What can hang from each mark:
bibu: dalu dibibu mineka naki
vibut: molu
naki: bibu muko vibut
gepa: bibu vibut
mineka: bibu
molu: vibut
siroli: gepa molu

Every row comes from one small tree of marks. The marks that hang from a mark follow it in brackets, in alphabetical order. Every link used is in the known rows. Which tree was each row made from?
Known rows:
gepa(bibu vibut): [ 0.27 -1.75  0.17  2.34 -1.27 -4.47  2.43  2.41 -0.07 -0.11  7.60  3.25
 -3.57  2.35 -0.59 -2.65  0.58 -2.74]
naki(bibu(dalu dibibu) vibut): [ 1.78 -2.41 -0.56  1.26  0.99 -0.81 -0.71  0.74 -2.63  1.81  1.77  1.15
  2.75 -4.26 -3.32 -2.84  0.66 -1.64]
naki(bibu muko vibut(molu)): [ 4.78 -2.13  0.61 -1.28  0.31  1.97 -2.35  1.16  3.08 -1.17  5.85  5.17
  3.55 -0.02 -2.06 -0.89 -2.18 -4.18]
siroli(gepa(bibu vibut)): [ 1.63 -2.14 -0.12  2.59 -1.27 -6.25  4.18  2.17 -0.54 -2.54  4.12  3.17
 -3.51 -0.10 -0.59 -1.30  0.60 -2.64]
naki(bibu(dibibu mineka) muko vibut(molu)): [ 2.48 -1.43  0.33 -1.17  0.99  3.32 -4.07  1.61 -0.70 -1.67  0.10  3.69
  2.08 -0.26 -2.66 -2.43  1.20 -3.11]
mineka(bibu(dalu naki(muko vibut(molu)))): [ 3.36 -0.17  0.48 -0.41  1.05  3.73 -2.27 -0.17  2.04 -1.92 -0.49  1.93
  1.61 -1.63  1.00  1.55 -1.39  2.18]
mineka(bibu(dalu dibibu naki(muko vibut(molu)))): [ 0.97 -0.91  0.29  0.13  1.54  3.72 -3.45 -0.44 -0.30 -1.42 -3.18  1.50
  0.79 -2.58  0.74  0.47  0.61  3.54]
gepa(bibu(dalu dibibu mineka naki(muko)) vibut(molu)): [-2.75 -0.26 -0.44 -0.68  1.69  3.97 -2.50  0.13 -3.61 -1.34 -4.67  0.23
 -4.00  1.99  3.12 -0.08  4.79  1.57]
gepa(bibu(dibibu mineka) vibut): [-1.96 -0.98 -0.02  2.46 -0.61 -3.26  0.76  2.80 -3.93 -0.66  1.80  1.90
 -4.95  1.96 -1.20 -4.23  3.91 -1.72]
siroli(gepa(bibu(dalu dibibu) vibut) molu): [-0.72 -1.54 -0.75  2.74  1.89 -3.24  2.40  0.90 -4.49 -4.22 -3.90  4.31
 -3.10  0.33  1.36 -0.40  1.92 -0.21]
siroli(gepa(bibu(dibibu mineka naki(muko)))): [-1.17  0.24  0.28 -2.53 -2.08  1.68  2.61  0.21 -4.27 -2.96 -3.85  1.63
 -3.48 -3.81  0.67  0.61  3.04  2.75]
bibu(dibibu naki): [-0.22 -1.81  0.79 -1.20 -2.65 -0.16  3.19  1.73 -3.50  0.52  6.66 -0.09
 -2.86 -0.60 -2.83  0.26  1.31  2.88]
mineka(bibu(dalu dibibu naki(vibut(molu)))): [ 0.10 -1.33 -0.14  2.14  2.26  0.38 -2.01  0.75 -1.61 -0.81  0.37  0.13
 -0.53 -0.50 -0.91  0.45  0.18  3.82]
bibu(dibibu mineka naki(vibut)): [ 1.18 -1.44  0.64 -0.73 -2.13 -0.08  0.75  2.20 -4.48 -1.32  1.35 -0.59
 -0.02 -0.38 -4.55 -1.17  3.56  1.28]
naki(muko vibut): [ 5.76 -2.12  2.50 -1.36 -2.74  0.85  1.46  1.62  1.44 -1.94  4.41  4.03
  2.73 -2.40 -3.16 -1.05 -0.36 -3.48]
bibu(dalu dibibu mineka naki(vibut)): [ 1.16 -0.84  0.66 -0.52 -0.54  1.45  0.79  1.28 -5.40 -0.72 -2.16 -2.21
  0.62 -2.15 -3.30 -0.28  3.91  1.84]
mineka(bibu(dalu)): [ 2.94  0.81  1.16  1.94  0.16 -0.31  3.07  1.78  0.03  0.23  5.13  1.16
 -2.16 -2.62 -0.84 -0.68 -2.35  0.69]
naki(bibu vibut): [ 4.17 -2.08 -0.41  0.65 -1.12 -2.45  0.56  1.96  0.84  0.75  8.18  3.31
  3.04 -1.40 -4.28 -2.69 -1.74 -3.55]
siroli(gepa(bibu(naki)) molu(vibut)): [ 2.26 -0.83  0.11 -0.26 -0.76 -2.21  3.41  2.99 -1.69 -6.22  2.21  4.69
 -0.26  0.65 -0.31  1.95 -1.34  1.32]

Which tree is each row?
[ 2.37 -0.95  0.32 -0.88  2.65  4.99 -3.90  0.62 -1.85 -1.12 -3.27  1.86
  2.69 -2.06 -1.46 -1.67  1.50 -2.51]  naki(bibu(dalu dibibu mineka) muko vibut(molu))
[ 0.85 -1.49  1.16 -0.27  1.71  2.49 -0.63  1.60 -4.30 -2.06 -0.63 -1.92
 -0.31  1.49 -2.78  1.41  3.12  1.62]  bibu(dalu dibibu mineka naki(vibut(molu)))
[-2.17 -2.36  0.57  0.97  2.53 -0.11 -0.37 -0.13 -2.89 -0.53  1.73  0.70
 -1.13  1.35  0.03  1.15  1.56  2.30]  gepa(bibu(dalu dibibu naki(vibut(molu))))
[ 1.06 -1.48  0.19 -0.03 -0.04  2.04 -3.47  0.62  0.74 -1.89  0.10  3.39
  0.12 -0.95 -0.53 -0.48  0.17  2.84]  mineka(bibu(dibibu naki(muko vibut(molu))))
[ 2.26  0.70  0.25 -0.54 -0.57 -0.84  2.91  3.69 -3.27 -7.22 -0.66  3.74
 -0.91  1.48 -0.69  1.45  0.08  0.91]  siroli(gepa(bibu(mineka naki)) molu(vibut))
[ 1.32 -1.19  0.02 -1.82 -1.66  2.28 -0.13  0.83 -0.91  1.51  3.99  3.63
  0.08 -4.17 -1.53 -2.65 -0.26 -1.22]  naki(bibu(dibibu) muko)
[ 1.80 -2.65  1.50 -1.84  0.72  4.59 -1.57 -0.19 -1.77 -1.53 -1.46  0.64
  1.66 -1.31 -0.77  1.88  1.96  1.61]  bibu(dalu dibibu naki(muko vibut(molu)))
[ 0.19 -1.74 -0.11  1.93  0.79 -1.47 -2.12  1.75 -0.49 -1.38  3.79  1.98
 -1.10  1.19 -2.04 -0.53 -0.24  3.31]  mineka(bibu(dibibu naki(vibut(molu))))
[ 6.76 -1.83  2.01  0.52 -1.02 -1.93  4.34  4.86 -0.96 -7.60  3.79  4.77
  1.20 -0.13 -3.60  1.12 -2.09 -2.47]  siroli(gepa molu(vibut))
[ 2.66 -0.41 -0.27 -0.96  0.36  4.04 -2.50  0.16 -2.98  0.33 -4.69  1.61
  3.54 -5.71 -2.09 -3.26  2.31 -2.25]  naki(bibu(dalu dibibu mineka) muko vibut)
[-3.43  0.08 -1.24  1.00  0.10 -0.44  0.36  0.88 -5.76  0.69 -2.43 -1.45
 -4.35  0.47  0.92 -1.79  5.11  2.27]  gepa(bibu(dalu dibibu mineka naki) vibut)
[-0.98 -3.18  0.02  3.39  2.91 -3.46  1.77  1.19 -2.75 -2.84 -0.69  1.36
 -4.58  0.46  0.98  0.20  2.21 -0.94]  siroli(gepa(bibu(dalu dibibu) vibut(molu)))
[ 3.27 -0.56  1.33 -0.81  1.20  2.77  0.58  1.83 -1.96 -2.44  2.16 -1.48
  0.66  2.62 -2.50  2.30  1.07  0.23]  bibu(dalu mineka naki(vibut(molu)))
[-0.09  0.74  0.03 -1.01 -0.82  4.10 -0.11 -0.58 -1.93  0.83 -2.28  0.58
 -1.68 -5.62  1.55 -0.22  0.68  5.20]  mineka(bibu(dalu dibibu naki(muko)))
[ 4.10 -0.24  1.75 -2.75  0.54  6.17 -0.87  0.72 -0.76 -2.99 -1.43 -0.01
  1.92  0.49 -0.91  2.38  1.53 -0.07]  bibu(dalu mineka naki(muko vibut(molu)))
[-0.86  0.44 -0.43  0.91 -0.15  0.74  1.30  0.60 -3.16  1.41  1.37 -0.97
 -3.12 -3.53 -0.09 -0.32  0.35  5.37]  mineka(bibu(dalu dibibu naki))
[-2.41 -3.22 -1.22  1.72  0.49 -4.14  1.12  1.40 -2.47 -2.87  1.88  1.37
 -5.20  2.50  0.54  0.75  2.60  1.73]  siroli(gepa(bibu(dibibu naki) vibut(molu)))
[-3.63 -0.64 -0.78  1.24  2.36  0.69 -1.21  1.21 -4.71 -0.83 -1.05 -1.23
 -5.18  4.16  1.56 -0.20  4.42  2.05]  gepa(bibu(dalu dibibu mineka naki) vibut(molu))
[-2.19 -0.77  0.58  0.62  2.82  1.21 -0.93  0.66 -4.38 -1.48 -1.21 -0.34
 -1.76  2.16 -0.36  0.78  3.00  1.97]  gepa(bibu(dalu dibibu mineka naki(vibut(molu))))
[ 0.49 -0.07  0.87  2.48  0.69 -0.37  2.01  1.48 -2.43  0.72  2.26  0.81
 -2.99 -3.75 -0.94 -1.73 -0.39  2.18]  mineka(bibu(dalu dibibu))
